Each row comes from the steps of one path. Every step used is in the known rows, and no mark comes twice. Write the path behind each row, first mark first.
Known rows:
noda, nupa, fola: [ 0.01 -2.04  0.13 -2.28  1.24  1.90 -0.52 -1.78 -1.54 -0.83  1.00 -0.25
  0.65  3.60  3.43  1.29 -2.39  2.97 -2.90 -1.96  0.82 -2.27  3.79 -2.24
  0.29]
duluz, fola: [ 0.07  1.94 -0.86 -1.22  0.34 -1.04  0.49  1.38  0.22 -1.74  1.86 -0.39
  1.50  4.00  0.62 -3.17 -1.59  2.52 -2.61 -0.62  0.01 -3.92  1.04 -1.83
 -0.68]
podo, fola: [ 0.12  1.04  0.42  1.29 -0.10 -0.02 -1.54  1.73  0.55 -0.08  1.53 -3.28
  0.69  3.48 -2.22  0.66  3.61  0.77  0.19  2.55  0.35 -2.05 -2.55 -1.45
  0.89]
noda, nupa, fola, duluz: [-0.54 -2.35  0.02 -1.52  1.44  1.36 -1.21 -0.90 -2.76  0.54  1.36  1.02
  0.77  1.89  3.41  1.29 -1.67  0.54 -1.39 -1.48  0.71 -0.81  4.49 -1.39
  0.11]
noda, nupa, fola, podo: [-0.75 -3.36  1.18 -0.82 -0.23  2.48 -1.66 -1.61 -1.78 -1.65  0.52 -0.53
 -1.14 -0.30  2.76  2.42 -1.77  2.98 -1.45 -2.79  0.69  0.61  2.81  0.09
  2.21]
duluz, fola, donov, vogu, podo, ponam: [ 0.72  0.23 -2.30  2.05 -1.10 -0.30  3.72  1.39  1.83 -0.37 -0.83  2.23
 -0.72  0.39  0.33 -0.40  0.15 -2.87  3.35  1.94 -1.96 -0.03  2.60  1.25
 -2.05]
nupa, fola, podo: [ 0.91 -2.34 -0.76 -0.44 -1.98  0.84 -2.04 -0.02 -0.38 -2.44  1.05 -2.04
 -0.70 -1.00  1.17  0.93 -2.17  2.26 -0.49 -2.95  1.80  1.96  0.34  0.94
  1.46]
fola, donov: [ 0.59 -0.90 -1.23 -0.41 -2.10 -0.69 -1.79  2.12 -0.44 -0.11  1.65 -2.73
  0.27  1.30  1.27 -1.33  0.80 -0.20 -1.56 -0.77 -0.57 -0.37 -1.79 -0.61
 -0.36]
vogu, podo: [ 0.90 -1.90 -0.61 -2.36 -1.94  0.34  2.52  3.72 -0.97 -1.69 -0.02 -4.21
 -1.57 -0.45  0.75  0.83  0.01  1.00 -1.23  1.38 -0.41 -0.94  0.69 -0.41
  1.84]
vogu, donov, ponam, podo, fola: [-2.44  1.36 -0.19  0.34  2.07  0.69  2.03 -2.59  0.88  0.84 -1.03  1.57
 -0.08 -1.86 -1.47 -1.95 -1.73 -0.78 -1.21  1.77 -0.91  1.49 -2.53 -1.91
  0.32]
nupa, fola, donov, ponam: [ 0.67 -1.41 -2.12  0.52 -0.03  0.23 -1.75 -2.28  0.29 -0.29  2.59  0.51
  2.20 -1.14  2.90 -1.72 -3.58 -0.13 -0.88 -4.53  0.97  2.77  1.18  0.04
 -2.74]
nupa, fola, podo, vogu, donov, ponam: [-0.70  0.05  0.71  1.26  2.10 -0.87 -0.34 -4.16  0.40 -0.41 -1.16  1.35
  0.07 -7.11 -0.60  1.18 -1.78 -0.06  1.95 -1.23  0.89  5.26  0.54  1.17
  0.00]
vogu, donov, ponam: [-3.13  1.56  0.03 -0.68  2.74 -1.09  2.48 -2.06  0.96 -0.66  0.59 -0.72
 -0.17 -3.25  0.17 -2.95 -1.41  0.26 -2.89  0.52 -1.29  0.43 -1.98 -1.76
 -0.36]
noda, nupa: [-1.31 -0.62  1.79 -2.05  1.25  1.36  0.00  0.09 -1.37 -0.18  0.66 -1.06
 -0.44  3.11  2.14  0.56  1.15  2.50 -3.32 -0.06 -0.79 -3.72  1.15 -2.21
  0.96]
donov, ponam, podo, fola: [-0.37  1.38  0.35  0.49  1.07  1.64 -0.34 -1.41  0.75  1.22  0.19  1.69
  0.99  0.90 -0.82 -1.23 -0.47  0.13 -0.56 -0.79  0.31  0.67 -1.59 -0.90
 -0.98]
podo, vogu, donov: [ 0.15  1.35  0.51 -1.27  1.29 -2.36  0.94  0.22  0.07  0.75 -1.40 -1.42
  0.16 -0.73 -1.59  0.55  2.15  0.04 -0.15  3.45 -0.49 -0.93 -1.46 -1.96
  0.74]
nupa, noda: [ 1.05  1.37 -1.31 -2.33 -1.51 -1.89 -1.47  1.71  2.09 -1.08  0.13 -3.01
 -0.97  3.76  0.97 -0.53 -0.21 -0.26 -1.90 -1.34  1.21 -1.90 -0.20  1.20
  0.52]
duluz, fola, podo: [-0.64  0.78  0.04  0.25 -1.14 -0.49 -0.74  1.29 -0.29 -2.79  1.42 -0.75
 -0.52  0.17  0.13 -1.90 -1.15  2.59 -1.10 -1.52 -0.17 -1.28  0.05  0.53
  1.10]
donov, vogu, podo, fola: [ 0.43 -0.08  0.19  2.11 -1.00  1.07  3.04  2.94  0.93 -1.21 -1.58 -1.80
 -0.97 -1.01 -2.57  1.68  2.36 -0.42  2.81  4.43  0.80 -1.01 -0.74  2.38
  0.39]
donov, ponam, podo, vogu: [ 1.86  1.61  1.15 -1.59  1.32  0.48 -0.20 -1.48  0.46  2.50 -2.01  3.72
  1.34 -0.50  0.25 -0.68 -0.45  0.41 -0.26 -2.46  0.77  0.98  0.32 -0.37
 -2.53]
donov, ponam: [-1.04  1.41  0.69 -0.55  1.48  0.16  0.28 -0.84  1.02 -0.42  1.58 -0.35
  0.88 -0.40  0.91 -2.29 -0.06  1.35 -2.37 -1.95  0.01 -0.62 -1.12 -0.43
 -1.61]
vogu, donov, ponam, podo, fola, nupa, noda: [-1.75  1.88 -0.38 -0.41  0.90 -2.02  0.42 -2.78  1.57  1.48 -1.54  2.13
 -1.77 -1.17 -2.03 -0.63 -2.27 -4.08  0.37  0.02 -0.62  1.42 -1.47  1.52
  1.72]

Which path is each row?
[-2.17  1.40  2.39  1.42  2.18 -1.54  0.11 -2.21  0.47  0.14 -1.56  0.35
 -0.98 -7.51 -1.98  0.41  1.63 -0.46  1.61  0.99 -0.83  3.86 -2.24  1.14
  0.57] => fola, podo, vogu, donov, ponam
[-3.22  1.37 -0.25  1.12  2.29  0.12  1.29 -1.82 -0.33  2.17 -0.58  2.91
  0.17 -3.47 -1.44 -1.99 -1.25 -3.27  0.51  2.18 -1.06  3.02 -2.01 -1.25
  0.40] => vogu, donov, ponam, podo, fola, duluz
[-0.68  0.93  0.27  2.09  0.19 -0.55 -2.20  2.52 -0.74  1.22  1.99 -1.99
  0.88  2.05 -2.27  0.56  4.15 -1.50  1.67  3.01  0.00 -0.63 -1.92 -0.47
  0.93] => podo, fola, duluz
[ 0.03  1.45 -0.03 -1.32  0.01 -2.31 -0.25  1.19 -1.22 -1.00  2.43  0.30
  0.90  3.27 -0.16 -2.38 -1.02  1.22 -1.80 -1.10 -0.53 -4.57  1.03 -0.60
  0.27] => duluz, fola, nupa
[-0.10  0.39  1.36  1.15 -0.48 -1.31 -2.07  1.57 -0.92  0.67  2.10 -2.44
  0.33  3.12 -3.13  1.49  4.11 -0.51  1.11  2.30 -0.51 -2.56 -2.65 -0.35
  1.73] => podo, fola, nupa
[ 1.44  0.26  2.12  0.49 -1.11 -0.67 -2.58  1.56 -0.45  0.27 -1.00 -1.63
 -0.61 -1.68 -1.60  2.37  4.00  0.97  2.03  0.05  0.59  1.20 -1.64  1.64
  1.19] => fola, podo, vogu
[ 1.82 -1.94  0.09 -0.81  1.52  2.45 -1.82 -4.75 -1.88  3.23 -1.36  6.42
  2.34 -0.71  3.95  1.41 -3.77 -0.33  0.46 -4.93  0.64  3.04  4.92 -0.58
 -3.01] => noda, nupa, fola, donov, ponam, podo, vogu
[ 0.43 -0.15 -0.79  1.13 -1.67 -0.51 -0.06  1.24  1.24 -0.27 -0.34  0.27
  0.34 -0.48  0.64 -1.99  0.63 -0.87 -0.22 -0.49  0.68 -0.67 -2.00  2.30
 -2.34] => fola, donov, vogu
[-2.55  3.03  1.42  2.07  3.06 -2.18  0.86 -2.68  0.47 -0.85 -0.87  2.74
  0.19 -6.00 -1.68 -1.72 -0.92  0.29  1.52  0.25 -0.91  1.91  0.22  0.76
 -0.25] => duluz, fola, podo, vogu, donov, ponam
[-0.36  0.84  1.49  0.32  0.40  0.41 -0.73 -1.48 -0.49  2.02  0.62  2.45
  0.35  0.49 -1.82 -0.45  0.25 -1.03  0.42 -1.30 -0.47  0.28 -1.88  0.17
 -0.04] => donov, ponam, podo, fola, nupa
[ 0.78 -0.51 -2.20  1.00 -2.25 -0.30  3.45  2.80  0.02 -2.21 -0.73  1.05
  0.02 -1.76  0.92 -2.56 -3.09 -0.71  0.90  0.42 -0.18 -1.05  2.39  2.64
 -1.82] => duluz, fola, donov, vogu, podo
[-1.12  1.73 -1.37  1.34  0.87 -0.98 -0.39 -0.82  0.39 -0.76  3.01  1.85
  2.56 -0.07  1.79 -4.83 -2.88  0.19 -1.52 -3.16 -0.94 -0.46  0.73 -0.13
 -3.12] => duluz, fola, donov, ponam
[ 1.16  0.16 -0.43 -0.67 -0.97  1.33 -0.88  1.04 -0.01  0.90 -0.44 -0.48
  0.19  3.92 -1.16  0.03  0.51  0.67 -0.85  0.88  0.64 -1.04 -1.82 -1.82
  1.02] => ponam, podo, fola
[ 0.97 -0.47  0.66 -0.79 -1.61  0.12 -1.32  1.00 -1.25  1.69  0.18  0.20
 -0.29  3.22 -2.10  0.92  1.03 -0.84  0.11  0.53 -0.09 -1.53 -2.09 -0.59
  1.79] => ponam, podo, fola, nupa
[ 0.04  0.78 -0.30  4.01 -1.33 -0.10 -1.26  1.36  1.45  0.42  0.17 -0.24
  1.00  0.73 -2.05 -0.37  3.02 -1.88  2.56  2.18  0.61 -0.46 -3.32  2.31
 -1.61] => podo, fola, donov, vogu
[ 0.87 -0.87 -0.16 -0.86 -1.47  0.59  4.30  2.98  0.66 -1.84 -1.95 -1.36
 -1.61 -2.06  0.13  0.09 -0.45  0.45  0.10  1.61  0.74 -1.11  0.54  2.36
 -0.47] => donov, vogu, podo
[ 1.03  1.74  1.37  1.09 -0.18 -1.48 -1.91  0.97 -0.30 -0.79 -0.35  0.69
  0.58 -0.07 -1.32  0.21  1.47  1.79  2.05 -0.54  0.67 -0.86  0.93  1.21
  0.27] => duluz, fola, podo, vogu
[ 0.11 -2.53 -0.63  0.57  0.15  1.59 -0.17 -2.03 -0.39 -0.32 -0.39  2.85
  0.96  0.66  3.50  0.50 -2.62  0.48 -0.73 -2.25  1.26 -0.54  3.24  1.35
 -2.35] => noda, nupa, fola, donov, vogu
[ 0.91 -2.31 -1.15  1.93 -3.02  0.62 -0.30  3.90 -1.45 -0.26  1.04 -4.85
 -0.59 -0.44 -1.51  2.16  2.69 -1.77  2.65  3.51 -1.14  1.23 -1.03  0.25
  2.06] => vogu, podo, fola, donov
[-0.05  0.46 -0.21 -2.38  0.63  1.32  0.87 -1.22  0.41  0.54 -0.42  2.19
  0.25 -0.14  1.98 -2.79 -3.12  1.04 -3.24 -3.56  0.23  0.42 -0.53 -0.87
 -1.65] => donov, ponam, podo
[ 0.92 -0.93 -0.69 -1.36 -0.88  0.65  2.70  2.15  0.76  0.19 -0.26 -3.02
 -2.26  1.81 -0.16  2.79  3.01 -1.01  1.02  3.02 -2.17  0.13  0.83 -1.93
  1.31] => vogu, podo, ponam
[ 2.37 -2.82 -3.03  1.39 -2.17  1.14  2.35 -0.04  1.80  0.19 -1.26  0.90
 -1.04 -0.59  1.32  2.72 -0.78 -3.21  3.86  0.72 -0.28  3.08  2.81  1.56
 -1.80] => nupa, fola, donov, vogu, podo, ponam
[ 0.18 -0.22 -0.69  2.38 -1.87 -0.20 -2.94  2.04 -0.22  0.56  2.15 -3.19
  1.17  2.57 -1.52  0.39  3.41 -1.08  1.33  1.84 -0.38 -0.25 -2.96 -0.61
  0.54] => podo, fola, donov
[-1.95  0.48 -0.81 -2.75  1.66  0.48  3.15 -2.54  0.56  0.25 -1.43  2.03
 -0.86 -3.03  1.19 -3.47 -4.46  0.12 -3.93 -0.97 -0.99  1.34 -1.37 -1.95
 -0.17] => vogu, donov, ponam, podo
[ 1.09 -2.23  2.31 -0.02  0.53  1.48 -2.73 -1.89 -1.98  0.22 -1.06  0.89
 -0.11 -0.66  1.17  4.75  0.82  2.29  1.63 -1.86  1.24  1.23  3.62  0.59
  1.20] => noda, nupa, fola, podo, vogu
[ 3.37  0.51  0.21 -2.72 -0.84  0.14 -0.72  0.97 -0.37  2.17 -2.40  1.46
  0.67  2.50  0.12  0.65  0.55  0.93 -0.46 -0.68  1.06 -0.75  0.07 -1.27
 -0.70] => ponam, podo, vogu
[-1.03 -2.21  1.82 -0.19  1.76  0.28 -0.64 -2.99 -2.10 -0.11 -2.22  0.71
 -1.18 -3.53  0.52  3.98 -0.50  1.30  0.94  0.64  0.25  2.13  2.81 -0.48
  2.54] => noda, nupa, fola, podo, vogu, donov
[ 0.76 -0.16 -0.28  0.33 -0.47  0.73  4.28  1.40  2.40  0.01 -2.24  0.04
 -2.43  0.02 -0.64  2.10  2.75 -1.71  2.21  3.21 -1.21 -0.13  0.57  0.95
 -0.74] => donov, vogu, podo, ponam
[ 0.71  1.54  0.23  0.45 -1.49 -2.81 -3.20  1.42  1.10  0.38  1.07 -2.59
 -0.84  4.27 -2.74  1.87  3.04 -2.52  1.58  0.90  0.53 -2.33 -1.36  2.25
  2.16] => podo, fola, nupa, noda
